What can hang from each mark
Z988: Z167 Z713
Z114: Z920
Z167: Z209 Z920 Z988
Z920: Z114 Z511
Z511: Z920
Z209: Z167 Z235
Z235: Z209

Every row comes from one small tree of marks. Brackets hold a mark, then the marks that hang from it, in the order of their numbers. Every link used is in the known rows. Which tree was each row made from?
Known rows
[Z114 [Z920 Z511]]: [-14  11  26   3  14 -16  -7  31   4  -2 -24   9  10  12   1  21  17]
[Z209 Z235]: [ -6   5  20  -4  11  -4 -14   8  -4  -3  -3  -7   2   8  -2  -6  -6]
[Z209 [Z167 [Z920 Z114 Z511] [Z988 Z713]] Z235]: [-25  -1  38 -12  14 -25  28   6  18   5  16 -34   5  -9 -26  31  -7]
[Z209 Z167]: [-15  18   9   0   5 -11  16   6   4  -2 -11  -1  -5  15   2  12   0]
[Z235 [Z209 [Z167 [Z920 Z114 Z511] [Z988 Z713]]]]: [-34  -6  38 -18  11 -18  43   8  29   2  12 -23  11  -3 -16  35   0]
[Z209 Z167 Z235]: [-12  10  11  -4   0 -15   1   0  -4  -4  -9 -12  -9   9  -5   6  -8]
[Z235 [Z209 [Z167 [Z920 Z114] [Z988 Z713]]]]: [-35 -16  37 -20  12  -7  37  -5  27   6   7 -20  16   4 -18  27  -4]
[Z235 [Z209 Z167]]: [-21   7  11  -9  -4 -11  14   0   5  -9 -15  -2  -2  16   4  11   1]
[Z167 Z988]: [-9  3 31 12 12  8  5 13  9  0 13 -1  8 13 -7  4 -5]
[Z167 Z209 [Z920 Z114] [Z988 Z713]]: [-32 -18  38 -17  35  12  36  12  27  21  10 -16  25  -3 -21  15  -4]
[Z167 [Z209 Z235] [Z920 Z114 Z511] [Z988 Z713]]: [-26 -17  42 -21  29  -4  25  18  17  16  14 -31  16 -18 -27  17  -5]
[Z167 [Z209 Z235] [Z988 Z713]]: [-23 -17  38  -6  15   7   7  13   3  10  -4 -21  12   2 -22   9 -12]
[Z988 [Z167 Z209 [Z920 Z114 Z511]] Z713]: [-34   2  34 -19  31  -7  55  19  21  24   7 -15  12  -6  -5  38   6]
[Z235 [Z209 [Z167 Z920 [Z988 Z713]]]]: [-37 -15  29  -9   4  -6  26   1  15   7  -4  -8  12  11 -18  37  -2]
[Z167 Z209 Z920]: [-27  -7  11 -17  28  13  16  17   7  17  -8   5  12   0  -6   8   6]
[Z511 [Z920 Z114]]: [ -6  12  20 -14  25   5  21   8  11  -3   0   2  20   3  -6  -8   2]
[Z988 [Z167 [Z209 Z235] [Z920 Z511]] Z713]: [-33  -7  29 -15  19  -8  28  18   0  22  -3 -15   5  -8 -12  41   1]

Which tree is each row?
[-27  -4  24  -9   0 -13  25  12  13  -1   8  -6   0   1 -12  33   5] => [Z235 [Z209 [Z167 [Z920 Z511] Z988]]]
[-26 -15  22 -16  18   8  16   4  -6  24   2  -5   3  -3  -8  23  -2] => [Z988 [Z167 [Z209 Z235] Z920]]
[-31  -6  37 -24  27 -11  39  12  11  22  10 -26   8 -13 -10  32  -2] => [Z988 [Z167 [Z209 Z235] [Z920 Z114 Z511]] Z713]
[-30  -4  33   0  -4  -8  25   2  14  -3  -7 -13   8  18 -11  27  -6] => [Z235 [Z209 [Z167 [Z988 Z713]]]]
[-27  -1  30  -3   6 -21  17  13   7   7   3 -23   0  -3 -26  40  -4] => [Z209 [Z167 [Z920 Z511] [Z988 Z713]] Z235]
[-30 -26  42 -23  30   7  20   6  15  20  11 -27  22 -11 -28  10 -11] => [Z167 [Z209 Z235] [Z920 Z114] [Z988 Z713]]
[-29   0  28   0  19   1  26  10   7  21  -2   3  11  15   1  40   3] => [Z988 [Z167 Z920] Z713]
[-35  -5  30  -9   3 -16  31  14  17   2   0 -13   7   4 -17  44   4] => [Z235 [Z209 [Z167 [Z920 Z511] [Z988 Z713]]]]
[-23 -16  14 -20  23   7  -1   9  -2  16  -9  -5   8  -7 -13   2   0] => [Z167 [Z209 Z235] Z920]
[-30 -26  34 -12  22  10   8  11   5  21  -4 -15  18  -4 -28  18  -8] => [Z167 [Z209 Z235] Z920 [Z988 Z713]]
[-13   2  25   3  -4  -9   4  -1   0  -2   6 -18  -7   6 -17  11 -14] => [Z209 [Z167 Z988] Z235]
[-17   1  29 -14  11 -20  23   5  15   3  26 -28  -4 -12 -22  19  -6] => [Z209 [Z167 [Z920 Z114 Z511] Z988] Z235]
[-26 -15  23  -9  25  19  19  17  11  18   8   1  15  -2 -18  13   0] => [Z167 Z209 Z920 Z988]
[-26  -8  34   0  20  11  24  19  13  11  -5 -10  17  10 -16  15  -5] => [Z167 Z209 [Z988 Z713]]
[-21  -1   8 -13   7 -13   1  -1  -2   6  -7  -8  -5   2 -11  16  -2] => [Z209 [Z167 Z920] Z235]
[-28  -5   9 -18   3  -8  16   0   8   3 -11   2   2   7  -3  22   6] => [Z235 [Z209 [Z167 Z920]]]
[-27  -3  30 -19   8 -15  36   6  25  -1  21 -16   3  -5 -13  25   1] => [Z235 [Z209 [Z167 [Z920 Z114 Z511] Z988]]]
[-20  -1  33   5   0 -12  11   2   4   0  -5 -23   0  10 -21  23 -14] => [Z209 [Z167 [Z988 Z713]] Z235]
[-27 -12  29 -21   9  -3  31  -6  23   3  17 -13   9   1 -12  19  -4] => [Z235 [Z209 [Z167 [Z920 Z114] Z988]]]
[-25  -9  41  -7  30   5  22  10  26  13  18 -13  24   3 -16  17  -5] => [Z167 [Z920 Z114] [Z988 Z713]]
[-30  -6  39 -17  35   1  41  25  28  18  12 -20  20 -10 -21  22   1] => [Z167 Z209 [Z920 Z114 Z511] [Z988 Z713]]
[-34 -18  29 -17  20   4  21   5  -2  25  -8 -12  10  -1 -12  33  -4] => [Z988 [Z167 [Z209 Z235] Z920] Z713]
[-33 -18  36 -26  29   2  33  -1  10  27   4 -22  13  -6 -12  25  -6] => [Z988 [Z167 [Z209 Z235] [Z920 Z114]] Z713]
